Every row comes from one small tree of marks. The marks that hang from a mark follow it in brackets, in alphabetical order. Every link used is in the known rows. Which tree was each row made from?
Known rows
rize(puti rogo(biri(zekat(risi)) mapano)): 0.45 2.50 1.43 2.18 2.25 -0.09 0.63 -0.54 4.77 -2.32 1.33 -1.01 0.61 1.26 -1.08 -1.27 1.04
rize(puti rogo(biri(zekat) mapano)): 1.45 1.46 1.86 1.96 2.27 -3.59 0.52 0.04 5.01 -3.62 1.40 -0.35 0.31 1.37 0.05 -0.81 0.58
musum(risi(puti(rize))): 2.11 -3.23 -2.79 0.75 3.03 -3.38 0.80 -0.50 -1.56 0.22 -0.30 -0.89 2.29 0.57 0.91 4.24 -2.46
zekat(biri(rogo(mapano)) risi(puti)): 1.20 0.77 3.17 1.75 2.00 0.00 0.99 0.48 -2.41 0.29 -1.67 -0.47 1.67 -0.06 -1.00 0.64 -1.75
risi(puti(rize(rogo(biri(zekat) mapano)))): 5.11 -1.16 0.09 2.30 3.49 -2.73 0.65 0.70 2.21 -1.25 -0.22 -0.13 0.89 1.37 3.29 1.20 -1.95
mapano(rogo(biri(zekat(risi)))): 0.28 2.06 -0.19 0.95 2.71 -0.20 0.88 -0.69 2.25 -1.55 -0.36 1.56 2.15 0.02 -3.58 0.18 4.83
musum(risi(puti(rize(rogo(biri))))): 5.31 -3.28 -1.46 1.60 3.30 -3.45 0.87 -0.29 3.15 -0.48 -0.02 -1.62 1.66 1.52 1.64 2.82 -6.51
puti(rize(rogo(biri(zekat)))): 3.22 -1.08 -1.17 2.16 2.74 -2.28 0.77 -0.52 3.78 -3.08 1.17 -1.15 1.59 0.67 -2.65 0.60 -0.68
rogo(biri(zekat)): 0.82 0.68 -0.11 0.89 1.25 -3.11 0.60 0.11 3.26 -2.91 -0.28 0.52 1.41 -0.99 -2.25 1.47 3.65
mapano(rogo(biri(zekat(risi(puti))))): 0.98 0.19 -0.34 1.05 2.54 0.00 0.76 -0.64 2.64 0.52 -1.47 1.12 1.79 0.19 -0.20 0.36 4.78
musum(risi): -1.29 -0.10 -1.45 0.47 1.38 -4.23 0.70 -0.56 -0.50 -2.22 -0.08 -0.03 2.08 -0.28 -2.22 3.23 -1.19
risi(puti(rize)): 0.07 -4.57 -2.49 1.70 1.81 -1.58 0.73 -0.66 -2.01 -0.81 -0.44 -0.60 1.98 -0.08 1.06 4.20 -1.08
rogo(biri(zekat(risi(puti(rize)))) mapano): 4.55 -0.25 -0.63 1.29 3.69 0.48 0.81 0.68 -0.03 0.49 -0.71 0.31 1.58 0.10 2.04 1.87 2.23
biri(rogo zekat(risi(puti))): -2.45 1.74 -1.21 1.11 1.68 0.14 0.28 -1.91 1.58 0.21 -1.22 -0.56 1.86 -0.58 -1.46 -0.32 2.30
musum(risi(puti(rize(rogo(biri mapano))))): 6.69 -2.30 -0.37 1.53 4.30 -3.95 0.82 1.16 1.35 -0.75 -0.21 -0.68 1.18 2.02 3.88 2.98 -7.38
rize(puti rogo): -4.01 -2.08 -0.42 2.57 0.38 -2.17 0.54 -1.88 2.78 -3.55 1.58 -1.81 0.99 1.11 -2.14 1.01 -2.04
rogo(biri(zekat(risi)) mapano): 1.12 2.56 0.74 1.09 2.20 -0.27 0.69 0.85 1.14 -1.97 -0.49 1.19 1.34 -0.74 -1.02 0.97 3.25
puti(rize(rogo(biri(zekat(risi)) mapano))): 3.33 0.86 -0.22 2.26 3.62 0.62 0.83 0.12 1.56 -2.05 0.86 -0.26 1.47 0.97 -1.29 0.22 -1.26

Write each row's tree
2.27 1.72 1.09 0.81 2.29 -3.63 0.50 1.39 1.32 -3.15 -0.43 1.69 0.90 -0.43 0.05 1.60 2.85 => rogo(biri(zekat) mapano)
3.53 -2.68 -0.34 2.78 2.98 1.20 0.83 0.33 0.67 -0.30 -0.37 -0.71 1.05 1.23 2.85 2.46 -5.47 => zekat(risi(puti(rize(rogo(biri mapano)))))
0.30 2.07 3.28 1.75 2.06 -0.16 1.00 0.41 -2.35 -1.53 -0.45 -0.26 1.98 -0.18 -4.55 0.28 -1.57 => zekat(biri(rogo(mapano)) risi)
3.20 -4.88 -1.31 2.61 2.22 -1.58 0.81 -0.39 2.74 -1.47 -0.11 -1.35 1.31 1.05 1.82 2.88 -5.04 => risi(puti(rize(rogo(biri))))
1.54 0.99 3.34 1.62 2.19 -3.53 0.86 1.23 -2.06 -3.04 -0.36 0.27 1.67 0.09 -3.28 0.74 -2.28 => zekat(biri(rogo(mapano)))
0.64 0.21 -0.47 1.17 1.01 0.35 0.62 -0.60 3.10 0.22 -1.45 -0.26 1.63 -0.91 0.11 1.45 4.16 => rogo(biri(zekat(risi(puti))))
0.62 -0.17 -1.09 2.60 2.69 0.94 0.72 -0.91 -1.13 0.24 -0.24 -1.27 1.57 1.04 1.10 0.76 -0.53 => biri(zekat(risi(puti(rize(rogo(mapano))))))
-1.05 3.09 0.45 0.88 2.75 -3.99 0.19 0.10 -0.06 -3.40 -0.16 1.27 1.24 -0.09 -1.36 -0.34 1.07 => biri(rogo(mapano) zekat)
-3.15 0.62 -1.29 1.26 0.34 0.59 0.60 -1.63 0.26 0.59 -1.36 -0.49 1.91 -1.01 -0.92 1.61 4.93 => biri(zekat(risi(puti)))
-0.15 -0.46 2.05 1.87 1.06 0.66 0.98 -0.88 -0.26 0.62 -1.34 -1.43 2.15 -0.40 -3.39 0.62 -0.88 => zekat(biri(rogo) risi(puti))
-0.24 -5.08 -2.13 2.75 1.53 -1.30 0.68 -1.28 -0.22 -1.11 -0.04 -1.62 1.65 0.99 0.90 3.03 -4.17 => risi(puti(rize(rogo)))
3.90 -2.22 -1.19 2.21 2.48 -2.13 0.75 -0.67 3.89 -0.93 -0.02 -1.25 1.39 0.88 0.93 1.02 -0.90 => risi(puti(rize(rogo(biri(zekat)))))
-1.14 2.77 -0.12 1.12 2.63 -0.46 0.23 -0.52 -0.20 -0.02 -1.41 0.37 1.22 -0.09 0.83 -0.27 1.49 => biri(rogo(mapano) zekat(risi(puti)))
3.87 -0.86 1.61 2.03 3.58 0.80 1.10 0.61 -3.52 0.72 -0.62 -0.96 2.18 0.68 -1.35 1.04 -2.73 => zekat(biri(rogo(mapano)) risi(puti(rize)))
-1.84 4.03 -0.04 1.08 2.68 -0.62 0.25 -0.43 -0.20 -2.03 -0.30 0.70 1.50 -0.34 -2.61 -0.71 1.61 => biri(rogo(mapano) zekat(risi))
